Each row was made from one path, in order. Every step used is in the known rows, and no mark comes twice. Write each row's path.
(in the rows, 128 means zero)
Known rows:
y, r, k, c: [127 147 163 124 122  91 146 160 141 146 148 190 143 127 199 115 118 159
 133 117 116 151 118 146 131 122  99  85 166 113 114 138]
y, x, k, s, f, c: [107 121 120  95 107 117 122  80 131 138 125 115 123 113  38  86 149 120
  87 107 150 127 156 128 120 136 101  86 103 138 176 166]
x, k, s, f, c: [124 152 105  95  78 110 155 130 100 150 115 103 116 103  51  93 143  96
 102 149 164 161 157 148 130 143 118 105 127 120 192 145]
s, f, c, k, r: [ 71 145 117 109 181 140 183 179  94 138  46 120 109 130 105 118 134 167
 146 118 122 123 119 103 117 169 107 151  92 132 160 128]
f, c, k: [ 91 122  97  94 154 140 125 139 105  97  89  92 116 120 181 126 138 135
  96 130 137 132  93 108 133 158 152 126 141 125 137 130]
k, s, f, c, e, x: [148 140 132 133 147  84 145 126 131  87 122  88 118 171  65 139  99 105
 156 154 135 120 192 204 134  82  89 136 114 108 212 161]
r, k, s, f, c: [143 181 141  94  87 103 154 171  86 114 114 106 129 118  73  49 138 107
 117 157 161 164 168 162 130 110 103 103  99 124 179 160]
s, k: [104 116 114 126 118 151 101 133 156 159 136 133 135  85 154  86 129 116
  92 114 151 150  82  84 131 134 137 122 126 146 102 122]
y, x, k, c: [105  86 121 122 112 111  67  76 160 168 155 176 124 100 167 127 151 151
 101  84 124 108 108  76 126 138  69  74 154 126  92 141]
r, k, s, f: [148 155 162 127  84 101 133 176 103 129 117 126 135 104  57  40 134 114
 130 153 164 152 143 142 130 103 111 106  84 140 144 130]
r, k, s, f, c, e: [161 168 140  97 120 102 131 171 101 113 112 103 146 156  95  63 132  89
 131 160 161 164 221 206  93  96  91 109 103 104 199 189]
d, e, x, k, c, f: [108  87 103 180 120  62 162 114 163 106 139 192  97 139  99 169 119  91
 157 106  96 131 156  97 156 137  97 183 162 101 150 140]
r, k, s: [147 143 150 113  67 114  89 149 112 121 139 147 132 107 136  67 137 116
  97 154 160 133 136 153 143 110 115 104 120 146 111 135]
k, s: [150 132 133 125  89 143 102 114 127 128 130 102 122 115 136 106 133 141
 106 163 153 107 112 150 156 148 125 109 131 143 113  91]
s, f, c, k: [ 88 136 112 108 171 133 161 160  99 102  71  72 120 114 110  99 132 131
 127 134 141 153  93  95 117 151 149 127 103 115 167 125]
k, s, f, c: [138 172 131 104 118 131 165 130 109 117 103  66 115 124  74  88 132 128
 119 168 152 140 146 166 145 150 112 109 110 123 184 119]
f, c, e: [158 143  91 104 176 140 102 100 147 110 113  89 137 179 203 132 117 109
 114 159 138 144 149 161 108 134 113 120 143 103 154 145]
y, r, k, s, f: [140 152 173 125 106 102 179 170 128 132 121 141 145 123  44  64 111 140
 134 143 146 161 152 171 122 110 147  95  99 134 165 127]
c, k, s: [108  99 136 111  96 139 107 168  96 115 105 102 123  96 135 113 145 150
  98 141 152  99 106 133 142 158 162 131 131 143 114 107]
k, s, f, c, e, w: [157 156 137  81 131 166 168 172 148 105 125  60 124 166  80 100 138 122
 123 156 150 157 185 211 119 127 116 139 120 100 198 166]
w, e, c, f: [161 110 114 138 104 154 132  84 120 106 150  81 126 130  74 183 121 129
 132 125 122 110 145 125 109 179 234 147 121 119 158 103]
r, k, c: [135 150 147 127  92  98  96 157 124 140 148 168 127 104 207  94 140 137
 128 137 131 138 116 115 142 115  59  93 148 118  95 135]
x, k, c, e, w: [136 101 121  99  98 142 107 172 165 161 166 159 126 134 181 144 145 119
 119 109 130 156 148 141 110 121  80 126 188  91 117 171]
d, e: [159 138  85 151 141 135 149  82 169 110 111 129 124 142 139 116 122 104
 132 163 118 131 113 127 156 149 133 140 124 127  89  73]
y, x, e, w: [134 109 147 134 200 216 104  73 188 100 145  92 137 137 144 104 154 162
 111 124 104 124 100  53 132 130 146 121 100 149  78 135]
e, x, k, c: [109 108 121 158  86  66  97 108 136 138 170 192 102  92 147 170 113 110
 135 108 120 117 102  94 167  99  71 115 177 122 111 141]
c, f: [134 113 114 148 167 160 106 113 141  99  95 109 124 129 134 110 132 140
 120 142 138 142  92  74 131 172 158 148 110 130 134  95]
e, w: [149 134 123 111 129 193 123 132 168 104 136 120 109 109 152 103 131 138
 103 138 138 148  74 108 154 135 143 123 127 138  90 107]
r, k, c, e, x: [142 121 149 156 124  56  76 153 146 111 167 190 132 156 191 137 105 110
 166 123 116 117 160 156 131  51  40 122 154 105 122 180]
w, e, x, y, r, k: [133 156 112 183  96  54 149 129  96  99 195 203 160 137  89 176  84 128
 160  84 107  96 157 169 144  59 193 139 161 139 123 102]
k, r: [129 145 118 138 144 155 114 112 144 161  97 161 118 127 165 129 121 164
 135 139 124 102  97 109 142 155  80 136 115 152  87  87]
s, k, r: [ 81 117 127 122 123 154 122 154 152 187 116 174 121  93 148 106 128 149
 113 100 133 118 104  88 126 147  95 152 116 157  92 119]
p, c, f: [158 123 123 141 149 150  95 100 162  83  78 140 115  97 127 156 140 125
 121 151 128 180  94  81 159 190 170 171 110  93 131 100]
d, e, c, k: [125 106 119 125 119 143 177 107 121 129 116 111 117 128  91 166 134  99
 127 122 103 128 107 133 124 153 208 149 118 131 103 106]
r, k: [147 145 123 132 113 119  80 127 131 119 128 161 136 108 171  72 128 111
 113 146 147 153  98 100 134 106 116 105 116 141  92 124]
c, e, x, y: [145 137  97 184 151  92 102 102 109 119 154 146 152 155 138 178 108  98
 164 104 121 105 137 148 132  52 123 164 138 131 112 105]
s, f: [150 145 122 149 153 134 143 115 138 130  94  98 131 109  88  83 116 130
 144 154 139 154  75  83 138 133 124 114  86 130 129  77]

Which path is each row?
[ 77  91 142 127 121 137 120 183 147 162 133 130 126 102 161 102 150 145
 116  90 134 150 114  72 126 172 111 156 146 105 140 141]
s, k, c, f
[ 89 117 139 118  98 125 116 162 150 181 158 140 129  76 184 107 141 141
 114 103 133 141  98  96 136 144  85 117 160 115 104 132]
s, k, c
[119  95 103 159 136  88  82 109 151 158 126 214 117 154 133 185  95 104
 153 109 116  91 163 132 114  91  60 159 134 141 124 159]
c, e, x, k, r
[127 183 159  93 114 104 200 167 108 114 117 131 135 138  72  74 114 134
 114 144 146 163 175 196 122 123 133  93 117 119 206 159]
y, r, k, s, f, c
[134 108 135 155 211 173  83  39 163 118 130  84 151 136 154 110 138 157
 125 133 104 105  95  47 122 137 133 110 100 149  85 112]
y, x, e
[151 135 140 122 122  91  79 166 136 147 144 162 151 151 225 101 135 121
 144 137 128 145 163 153 103  96  55 112 154  95 114 161]
r, k, c, e
[ 94 108 149 107 122 165 146 144  96 167  96 142 106 114 125 190 135 158
 133  97 112  98  89 116 105 166 155 143 100 158  93 124]
e, c, k, r
[136 149 126 173 157  63 134 140 113 113 163 207 174 171 144 164  89 102
 162  87 116 135 162 181 109  23 137 145 151 130 131 140]
c, e, x, y, r, k
[146 119 156 142 182 183 104   9 139 139 152  75 142 136 115 158 140 143
 125 120  96 113  98  67  98 132 176  94  88 159  91 137]
y, x, e, c
[123  79 124 113  88 125  49  69 151 150 149 156 126  96  99 104 151 134
  73 100 149  90 135 114 127 133 126  90 123 161 104 137]
y, x, k, s
[155 123 141 111 133 166 115 174 172 132 157 119 128 156 210 139 141 150
 134 128 125 134 137 154 126 129  76 130 169  86 111 147]
k, c, e, w
[163 118 119 113 153 183 103 143 187 104 135 112 130 152 178 121 128 124
 121 144 136 146 122 148 122 122 134 139 135 116 111 132]
c, e, w
[124 113 138 143 146 135 121 143 137 125 116 122 119 128 178 123 143 159
 136 129 117 128 111  85 144 185  99 139 144 100 136 106]
k, c, f
[148 141 143 132 171 208 145 128 151 105 141  78 128 130 162 112 144 138
 128 165 112 154  86  74 139 140 155 143 126 134  93 117]
x, e, w
[133 140  96 192 120  77 163  93 115 101 193 158 153 141  87 211  80 146
 164  89  96  76 129 166 159  95 204 146 175 137 131  60]
w, e, x, y, r
[100 107 146 123 115 129 148 187  91 126  80  79 127  95  55  94 140 146
 131 140 156 123 108 120 126 144 165 131  98 135 147 100]
c, k, s, f
[146 128  96 134 178 108 100  82 152  77 134 120 117 176 177 169  87 102
 133 145 122 117 150 167 131  92  97 137 144 115 164 163]
f, c, e, x
[ 82 106 120 124 152 152 118 172 116 146  70 155 114 117 165 135 136 173
 131 111 122  89  91  90 124 169 121 154 117 150  87  99]
c, k, r
[ 74 129 109  94 161 155 135 161 101 133  68 136 103 133 188 149 137 167
 122 112 121 100 119 115 129 172 113 146 130 140 122 134]
f, c, k, r
[144 153  78 200 129  85 174  82 126 107 150 162 127 141  86 172 109  85
 162 113 101 105 115 131 183  75 130 179 134 144  87  64]
d, e, x, y
[150 126  91 185 148  96 153  66 179  79 135 159 108 143 104 147  91  94
 151 153 104 107 113 130 183 103 114 157 122 138  98  88]
d, e, x
[129  93 143 105  33 132 130 144  74 124 164  74 127 108  70 187 137 141
 116 114 132  62 148 189 119 169 239 126 144 135 140 116]
w, e, c, k, s
[130 177 123 143 124 108 157 147  93 142 140 184 164 121 149 115 124 131
 122  96 125 161 117 139 121  87 161 115 142 144  98  96]
x, y, r, k
[114 104 141 109 120 160 127 119  96 134 112  96 117  98 129 166 135 132
 108 109 125 128  69 108 114 147 204 116 116 143 107 121]
e, c, k
[126 106 136 112  70 137 182 131  99 128 130  96 110 129  65 168 144 106
 114 133 115 108 143 188 132 157 202 153 121 135 116 119]
d, e, c, k, s
[ 95 118 167 127 159 186 162 131  80 175  99  97 122 134 139 197 145 157
 155 117  84 106 110  80  89 165 172 159 105 156 100 134]
x, e, c, k, r
[158 146 149 140 156 182 142  58 110 149 148  58 136 127 129 162 136 115
 140 158 100 148  91  89 115 143 185 119 111 140 108 122]
x, e, c
[112  96  87 175  78  77 101  99 138 136 158 213 105 118  86 195  89 125
 154 100 111  56 156 117 149 125 117 150 155 151 119 121]
w, e, x, k, r
[123 109  79 125 147  82  88  83 142 104 142 158 118 155 155 175  97  67
 116 123 135 135 168 148 121  81 105 129 157 115 173 190]
f, c, e, x, k
[119 181 149 138 101  86 165 173  84 172 168 195 163 125 175 134 136 155
 143  89 108 148 134 150 130  97 108 110 177 113 101 104]
x, y, r, k, c
[ 83  89 170 132 196 191 125  80 111 164 108 106 128 139 116 185 154 184
 143  79  76  75 119  59  78 153 160 141  81 171  88 154]
y, x, e, c, k, r
[142 136 103  96 107 101 136 138 109 149 117  97 132 153  76 114 134  81
 117 148 162 158 208 184  90 124 106 118 135  98 211 171]
x, k, s, f, c, e
[154 140 159  99 111 136 101 208 162 128 164 163 142 147 208  98 142 129
 135 126 125 156 158 164 113  90  70 123 158  94 107 186]
r, k, c, e, w
[113 118 191 124 126 162 194 145  60 149 114  20 136 117  20 143 150 130
 156 148 112 141 127 115  93 147 214 140  83 138 164 134]
x, e, c, k, s, f
[156 153 126 104 144 125 150 135 120 120 103  60 134 167  96 105 121 114
 133 173 152 145 193 201 106 133 106 122 110  97 204 145]
k, s, f, c, e
